Each row comes from the steps of one path. Every step used is in the known rows, and no mark comes twice. Write the path behind each row, first mark first.
Known rows:
mipo > raku > mapizef: [  2  -9   0  12   0   3  14  -3   7  -1   3 -12   3  11  -2   9 -10   3
  -4  14   8  13   8  17  -2  -3   1   4  -6  17  -9  -3   7  -3  -9  -9
  -8 -11  -1   8  -5  -5   4   0 -15   2 -13   5  -1  -2  -3   3]
zesar > gura > megada > bopum: [  0   5   6 -15   3  -7  10   7  -2  -3  -8   5  -6 -17  -4 -14 -10  -2
  -7   5   3   8  -7   1  -1  15   8   4  -8 -13   5   7  -9  -4  -5 -18
  15   6  -9   2   8   2  -8   0  15  14   9   4  10   2  -4  -1]
zesar > gura > megada > bopum > mapizef > raku: [ -3   0  16 -25   2 -11  -1   8   2   4  14  -1 -11  -6  -7   0  -3   0
   3   2 -10  -8 -16  -3   6   7  -7   2 -11 -23  -9  -4  -8  -9  -6  -9
   3   8  -6   0   1   0 -13  -1   8  21   7   3   8   1   7   0]
zesar > gura > megada > bopum > mapizef: [  6   6  13 -24  -1 -10   0   8  -7   7   9  -3 -17 -17  -5 -10 -13  -2
  -2   2  -3  -5 -12   4   6   7   2   3  -6 -22  -3  -1  -3 -10  -6 -15
   9   2   1   5  14   8 -21  -1  13   9   6   3  14   5   3   6]
raku > nevuz > topunot: [ 10  -5  -7   9 -10  -3  15   5  -1  -5  -2   2   6   7   8  -2   1   7
  -9   6  -3   8   6  -8  -7  -4   0  11 -10  13   3  -3   3   3  -2   3
   5 -10   3   5  -7  -4  -5  17  -1   2  21  14  -8  11  -8   7]
nevuz > topunot: [  8  -3 -15   1  11  -6  10   5  -5  -6  -4  -5   7   8   7   7   2   1
 -11   8  -3   8   5  -1   5  -7  -1  13   0   5  -6   0  -2   9  10   8
   4   0   4  -4  -4  -1   1  10  -1  -1  11  16  -7  -2 -14   9]
bopum > megada > gura > bonid: [-10 -12 -20 -11   2  -8  -3 -19   0  -8 -25 -22   0   4  -2 -29  -4   1
 -11  -8   6   7  -8   3  -4  12   3   4  11  -2  19  15  -9   3  16  -5
   0 -12  -5   7  10  23   3   0   0 -10 -14 -12   1 -26   9   1]
raku > nevuz: [ 10   1  -3  16 -12   8   9   3   0  -2  -7   2   0   3   0  -4   0   5
  -4   2   3   3  10   3 -12  -3   7   3 -11   7   7  -3   6  -1 -15  -4
   4 -13   6   4   2  -3  -2   8   1  -7   6   1  -2  16   1   2]
topunot > nevuz: [ -4  -5  -4  27   0   6   8   1  -6   4 -14  10   7  -3  -7   3   2   7
  -5  -5   1   1   4  10  -9 -10   6   0  -2   7   7   1   1   4  -9   1
  -2  -5  11  -5  11  -2   2   6   3 -13   0  -4   3  19  -8  -3]
topunot > nevuz > rinoder > pibina: [  2   1 -10  14   5  -1   9  13 -11  13 -17  -8  11 -11  -2   7  24   8
   4 -23 -20  -5  11  21 -18  -9  -4   1   8  -5   4   4   4  15  10  -4
  -9   8  12  -7  18   0   1  12  -7 -24  -2   1  11  23  -6 -10]
gura > megada > bopum > mapizef > raku > mipo: [ -2   5  21 -18  -3  -4 -10   2   9  -1   9  -8  -6  -3  -7   8 -11   2
   4  -8 -15  10 -23 -15  -1   9 -12  -7 -15  -8  -7 -12  16 -15   2   3
   0   8   2  10 -15   2  -5   0  -8  16   4   3  12 -11  20  13]
mipo > raku: [ -2  -4  -8   8   3   8  14  -4   9  -8  -8 -10   2  10   4   9  -1   2
  -3  20   9  17  10  14  11  -6   2  14 -10   8   4   4   4   0   0   0
  -1  -3   0  -3  -6  -4   5   1  -3  -3 -17   3  -1   4 -10  -5]
pibina > rinoder: [  5  -1 -22   7   2  13   5  -1  -5   1  -7  -2  -5  -2  -9  12  11  -6
  -7  -1   2   3  10   5   0  -2   1   0 -16   0   9   9   3   3  -9   4
  -6  -2  10  -7  16   0   2  -6   3 -21 -15  -9  12 -13 -12   6]
bopum > megada: [ -8  -1 -14  -3   3   6   3 -13  -1  -5 -17   2   1   5  -6  -2   4  -1
  10   0   8   5   5  10  -1   0   7  14   9  -9   0   6   3  -2   5  -6
  -2  -8   8   5  -4  12   4  -7  -1  -8 -12 -14   8  -8  -3  -4]
mipo > raku > mapizef > bopum: [ -3   1  13  12   4   5  10   4   5  -3   5  -3   1  13   1  15  -6   7
  -5  10  14   8   5  -2   3  -2  -5  -6  -1  11  -6  -3   7   0  -7  -3
  -8   3  -2   1 -14  -4   5 -12 -13   2 -11   2  -3  12  -1  -3]
topunot > nevuz > raku > mapizef > bopum: [-14  -1  19  35  -5  -1  -7   7  -1   1  11  24   7   5   1   8  -7  10
  -2 -13   7 -10  -1 -15 -16  -3   0 -13  10  20  -6 -12  -1   4 -11   6
  -7   0   4  -6 -13  -7   5  -7 -12   7  12  -4 -11  12  -7  -6]
mapizef > raku: [ -1  -6  -8   9  13   7   3   0   4  -4  -4  -1   7  10  -2  12   8  -2
  -1   3  -1  -1   3   0   1  -9  -6   5  -5  -2  -4  -4  -1   6  -5   8
   0   5   2 -10 -10  -9  11   2  -6   4  -6   4  -4  -5   0  -2]
topunot > nevuz > raku > mapizef > bopum > zesar: [ -8  -2  14  31  -9   6 -23  -1  -9   8  13  24  12  -1   7   6  -8   0
   6  -2   0 -15   2  -7   0 -11   6 -19  14  15 -16  -6   4   1  -1  10
  -7   1  -6   2  -7 -12   7  -4  -8   2  -3  -1 -10  21  -4  -5]
bopum > zesar > gura > bonid: [  9 -11 -20 -15  -7   3 -17 -12 -16  10 -13  -7  -5 -18  -8 -23  -8 -15
   5  11 -10  -4   9  20  17   0  11   1   5 -12  21  11 -10   6   5   6
   5  -6 -14   6  32   2   1   7  12 -11 -16  13  -3   3  -7   5]
zesar > gura > megada > bopum > mapizef > raku > nevuz: [ -1  -1  25 -20 -18  -8   1   9   7   3  16   7 -11  -3  -3  -7  -4   5
   0  -4  -9 -11 -16  -9  -9  13  -5   2 -20 -14  -1  -8  -3 -15 -15 -12
   4  -4  -5   8   0  -4 -19   4   6  23  18   2   7  14  14  -4]
mapizef > bopum > zesar > gura: [  1   7   1  -1   2  15 -13   1 -15  11  -1   4  -4 -10   4  -2   3 -10
  10  18   4 -10   8   8  20 -12   9  -7  12 -16   0   9 -10   3   2   4
   6  12 -14  -2  16   1  -4  -9   9  -5 -15   3 -10  28  -5  -7]
bopum > zesar > gura > megada: [  7  -1 -10 -16   0  11  -9  -7  -5  12  -6   4   1 -12   0 -18  -4 -16
  11  13  -8 -14   2  20  11   0   9   0   0 -15   3  10  -8  -4   0 -10
   3   0  -7   8  18  -3  -6  10  12   4  -1   4   2   3  -9  -5]
nevuz > raku: [ -2   0 -11  11   4   3  -5  -3   4  -6   1   2   1   5   2   1   0  -4
   0   8   1   3   6   0   4  -3   3  16   5   8  -1  -7  -3   4   5   5
  10  -4   0 -11  -9  -5   8   3   3   3   0   2  -8 -19 -12   0]
gura > megada > bopum > mapizef > raku: [ -3   1  13 -20   8  -5  -4   8   5  -3   8   1  -3   1  -5  10  -5   0
  -6  -6 -13  -2 -15 -10   5   2 -14  -3 -14 -15 -19  -9   6 -10  -6   0
  -1   7   4   0 -15  -3  -4   1   4  14   2   4  19  -8  11   8]
nevuz > rinoder: [  3   4 -20  10  13   0   2   5 -10   3  -6 -15   2   0   6  12  17  -3
  -2  -8 -17  -1  17   6   1 -10  -1   0   4   0  -3   3  11  13  15  -2
  -4  -2   7  -2  11  -1   7   4  -2 -21  -6   6  11   5  -1   5]
gura > zesar: [ 10   6 -17   0  -1  -9   1  -5  -6   2  -7   3   8  -4   1   1   5 -10
   2   0  -2   1  -2  15   6   0  -1   8  -4  -1   7  15  -1   4 -14   6
   3   5  -1   2   5  -4   4   5   9  -4  -2   0   4 -11  -5   2]
zesar > gura > megada: [  3   1  -6 -11   4   2   5   0   3   7  -7   6  -1  -7  -6 -13  -3  -4
   4   4   0  -9   0  10  -2   6   3   6  -3  -9  14   5 -12   1  -8 -16
   5   1   0   0  13   1  -8   8  11   7  15   0   0  -7 -13  -5]
zesar > gura > bonid: [  7  -8 -15  -9  -2  -3  -3  -4  -9   5 -14  -8  -8 -11 -14 -20  -6  -2
  -2   1  -3   1   6  10   2   6   7   9   3  -7  28   9 -14  10   0   2
   7  -5  -6  -4  28   8  -3   4  10  -5   0   7  -5  -5 -10   4]
pibina > rinoder > nevuz > raku: [  5   1  -8  -4   4   8  -1  -7  12  -3  14  11  -5  -4  -3   8  16  -2
   4 -10   5   0  12  -8   6   1  -1  -7  -4  14   9  -2  -3   6  10  11
  -9  -3  14 -21   9 -13  11  -2   4 -16   2  -9  -1 -31 -19  -1]

Which path is each row?
[  2 -10  -3   7 -12  -2  20   1  11 -14   1  -5   7  16  14   5   4  12
 -11  20  -1  21   9  -2   3   2   1  18 -23  19   6   1   5  -1   2   3
   1 -12  -3   7 -18 -12  -3  16  -4   7   9  17 -11  15 -12  -3]
mipo > raku > nevuz > topunot
[  0   5   2  -7   7  -4   6   7   0  -8 -12   5   4 -11  -3  -3 -12  -1
 -15  -3  -1  13  -7  -6  -1  10   1  -1 -13  -7  -5   3   8  -6  -4 -10
  11   4   1   2  -6   1   4  -1  10   3   5   7  20  -4  -2   5]
gura > megada > bopum
[  4  -7  16  -6  -9 -15   5  14   0 -10  20  -1  -4  11   8  15   2   9
 -11   4 -12   5  -8 -21   0  -2  -8   8 -13   1 -16 -13   8  -7   0  11
   3  -3  -3   5 -20  -6 -10   6  -4  14  15  18  -1  18  11  11]
megada > bopum > mapizef > raku > nevuz > topunot
[  5   7  10  -1   0   3  -6  -7  16   0  11   0  -4  -6   0  -4  -3   5
  19  -2   6  12   6  -9   1  -2   2  -3   9  22  10 -15   7   1  26  12
  -1  -6   8  -9  -3  -6  10   6  -5  -2  13   2 -18 -23   0   2]
rinoder > nevuz > raku > mipo
[-14   9  -1  -3   7  11  -1  -7  -3  -5 -15   8  -2   9  -4   5   4   2
   9  -2  13   4   1 -10   5   0   0   2  14 -10   1   5   1   2   5   0
  -1   5   7  -1 -12  13   4 -19  -1  -9 -12 -16   3   5  -1  -8]
mapizef > bopum > megada
[ -4  -2   0   8   5  10  -2  -5   8   0  -4 -10   4   8  -4   9   2   0
   8   4  -4  10  -5  -2  -7  -3  -5   2  -7   6   8  -9   6   0   3  13
   0   4   0   1 -11  -3   9   2 -15   7  -6   1  -9 -11   8   3]
mapizef > raku > mipo
[ -6   6   5  -2   0 -21  -1 -10  -1   1   2  -7   7   8   6 -11   1  -2
   2 -11  16 -11 -20   1 -10  13  -3 -16  21   3  -5  19 -11  -2  -5 -10
  -9   6 -10  16  -8  16  -1 -10  -8  10  -2 -20  -4 -16  20  -6]
raku > mapizef > bopum > megada > gura > zesar
[-12  -4 -13   0   9  -3   7 -14   3  -9 -17 -18   1   9   6 -14   3   0
  -3   4  15   2  -6  12  -5   2   8   5  13  -1   1  11  -9  -3  11 -14
   1  -7  -1   5   2  21   0  -4  -3  -5 -12 -15  -3 -15  13  -5]
bopum > megada > gura
[ -4   5  11  17   3   0  -9   7   0   1  15   9   1   9   3   9 -12   3
  -5  -1   6  -5   4 -13  -5  -4  -3  -6  15  12 -11 -13  -1   3  -4   4
  -1   2  -1  -8 -18  -4   8 -12  -9  10   6  -1 -11 -11  -4   3]
nevuz > raku > mapizef > bopum
[  8   2 -15   3   4 -18   3  -6   0  -1  -8 -17   8  -1  12 -12   6  -9
 -10   1   5  -3 -12  16   0   3   0   1   3   3   4  18 -10   3  -4  -2
   7   5 -10   2   8   4   0  12   7  -1   0  -4  -6 -17  11   0]
megada > gura > zesar
[  4   0   0  -8  -3   0  -5   0 -18   1  -2  -4  -7 -21   1 -11  -7 -14
   2  20   2   8   5  17  16  -1  22   3   4 -15  -9   8  -2  -5   6  -4
  15   2 -21   5  19   0  -5  -5  14  -1 -20  11   3  27   1   2]
megada > bopum > zesar > gura
[  0  -5   0  12  -7   9   6   3   9  -5   0   5   7  15   0   5   9   5
  -1   0  -2  -1   4  -5 -13  -3  -5   2 -15   7   3  -7   4   0 -14   5
  -1  -7   1  -3 -12 -12   6   8  -6   6   5   1  -6  10   5  -5]
mapizef > raku > nevuz
[  5   7   9 -17   2  -5  -3   7  -3   2   2  -3 -10 -12  -6   3 -15  -1
  -9  -3  -7   0 -10  -2   7   2  -5  -1 -11 -13 -15  -6  14 -11  -2  -9
   6   2   9   5   1   6 -12   0   9   0   3   4  23  -2   7  12]
gura > megada > bopum > mapizef
[  4   6  14   2   3   7  -6   3  10   2  28  17  -5  -2  -5  15   8   2
   2 -18  10  -8   8 -23  -4   0  -8 -28   7  16   0  -8   0   6   2   8
 -19   3  12 -16   0 -11   9 -17  -9 -10   9 -12  -5 -19  -8   0]
pibina > rinoder > nevuz > raku > mapizef > bopum
[  2  -2  19  -2 -14  -3   0  10   1  -5  13  -2  -9   6   0  10   0   7
  -4  -3  -4   3  -6 -11  -4   0  -5   1 -15  -4 -15 -13  12 -10 -13   6
   4  -6   0   3 -10  -6  -7   1  -1   8  -1   5   7  18  21   6]
megada > bopum > mapizef > raku > nevuz
[-18   6  -2   0  14  -1   0  -5   0  -9 -13 -10   2  12   9  -7   5   2
  -4  -1  20  -1  -8  -7  -1   1   2  -7  18  -5  -3  10  -8   0  11  -7
   0   7  -2   0  -7  22   0 -16  -1  -5 -11 -18  -8  -1  14 -10]
mapizef > bopum > megada > gura
[  4   2   2  -5   8   1  -2  -3  12  -5  10   8   0   0   1  -1   3   1
   9  -1   9   0  11  -4   9  -6   1   2  14  13   1  -9  -1   8  21   9
  -1  -4  10 -19  -2 -13  14   3   4  -6  14   1 -13 -21 -11  -3]
rinoder > nevuz > raku
[ -8   4   8   3   2   2  -1  -4  -5   0  -4   8  -1  10  -8   3  -6   4
   8  -9  13  -3   0  -5 -10   4   1  -8  19  -1  -7   0   5  -1  -6  -8
 -12   1   6  11 -11  12   4 -21 -14  -4  -8 -15   4   0   5  -1]
raku > mapizef > bopum > megada
[  3   6   1  -5  -4  10  -7 -10  16  -1  14   1  -7 -11  -6   7  10   0
  13  -9   3  10   6 -13  -1   3   0  -8  -7  22  19  -5   6   1  19  13
  -9  -4  11 -11   8  -5   7  -2  -6 -12   1  -8  -8 -33  -8   4]
pibina > rinoder > nevuz > raku > mipo
[  7  -5   3  -7  -9   3 -21  -3 -18  15   2   1  -5 -13  -8 -18 -17 -10
   6  -1  -3 -11   6   3   8  -1   4 -18  16  -8  10   5  -6   7  -1   5
  -5   3 -17  11  25   5  -1  -7  -2  -5 -10   8  -8  15   0   8]
raku > mapizef > bopum > zesar > gura > bonid
[  7  -9   2  -3  -7  -7   3   7   2   0  20  -2   0  21   6  12   8   8
   0   2 -17 -12  -2 -10  -1 -11 -17   7 -11   6 -13 -13   4   0  -3  12
  -7  -7   8   2 -15  -6 -10  15 -10  10  17  14 -11   8   5   6]
bopum > mapizef > raku > nevuz > topunot
[-12  10  -5  -8   3 -14  -5 -13   1  -5  -9  -4   8   4  10 -12  13  -5
   1  -6  13  -6 -19  -2   5  11  -3  -8  16  -7   8  23 -14   1   2  -2
   0  15 -11   6  -8  16   0  -8   5   1  -5 -21  -3 -14  15 -12]
mapizef > bopum > megada > gura > zesar
[ 11   7 -19  -6  11   0   6  12 -10   9 -14 -20   4  -8   1   8  20   0
   3 -14 -19  -2  14  20  -6  -9  -8   8  11 -14  -4   1   4  14  14  -4
  -4  10   7  -6  12   4   4   9  -6 -20  -7   4   9   0  -3  -3]
nevuz > rinoder > pibina
[-12  -4  20  24 -11   4 -19  -2 -11  14  19  24   4  -8   5  -4  -7  -2
  16   6   2 -22   1   0  -3  -5  11 -15  20   7  -4  -3 -11   2  -4   4
  -5   0 -14   3   7 -10  -4  -5  -3  11   2  -3 -20  27  -7 -12]
topunot > nevuz > raku > mapizef > bopum > zesar > gura
[  0   0  21 -12 -12  -3   0  10  10  -3  11   7  -3   3  -1   2  -7   5
  -5 -10 -12  -4 -14 -16  -7   7 -12  -4 -24  -7 -12 -12  12 -15 -16  -3
   1  -3   4   9 -17  -8  -9   7   3  16  12   4  15   7  15   3]
gura > megada > bopum > mapizef > raku > nevuz
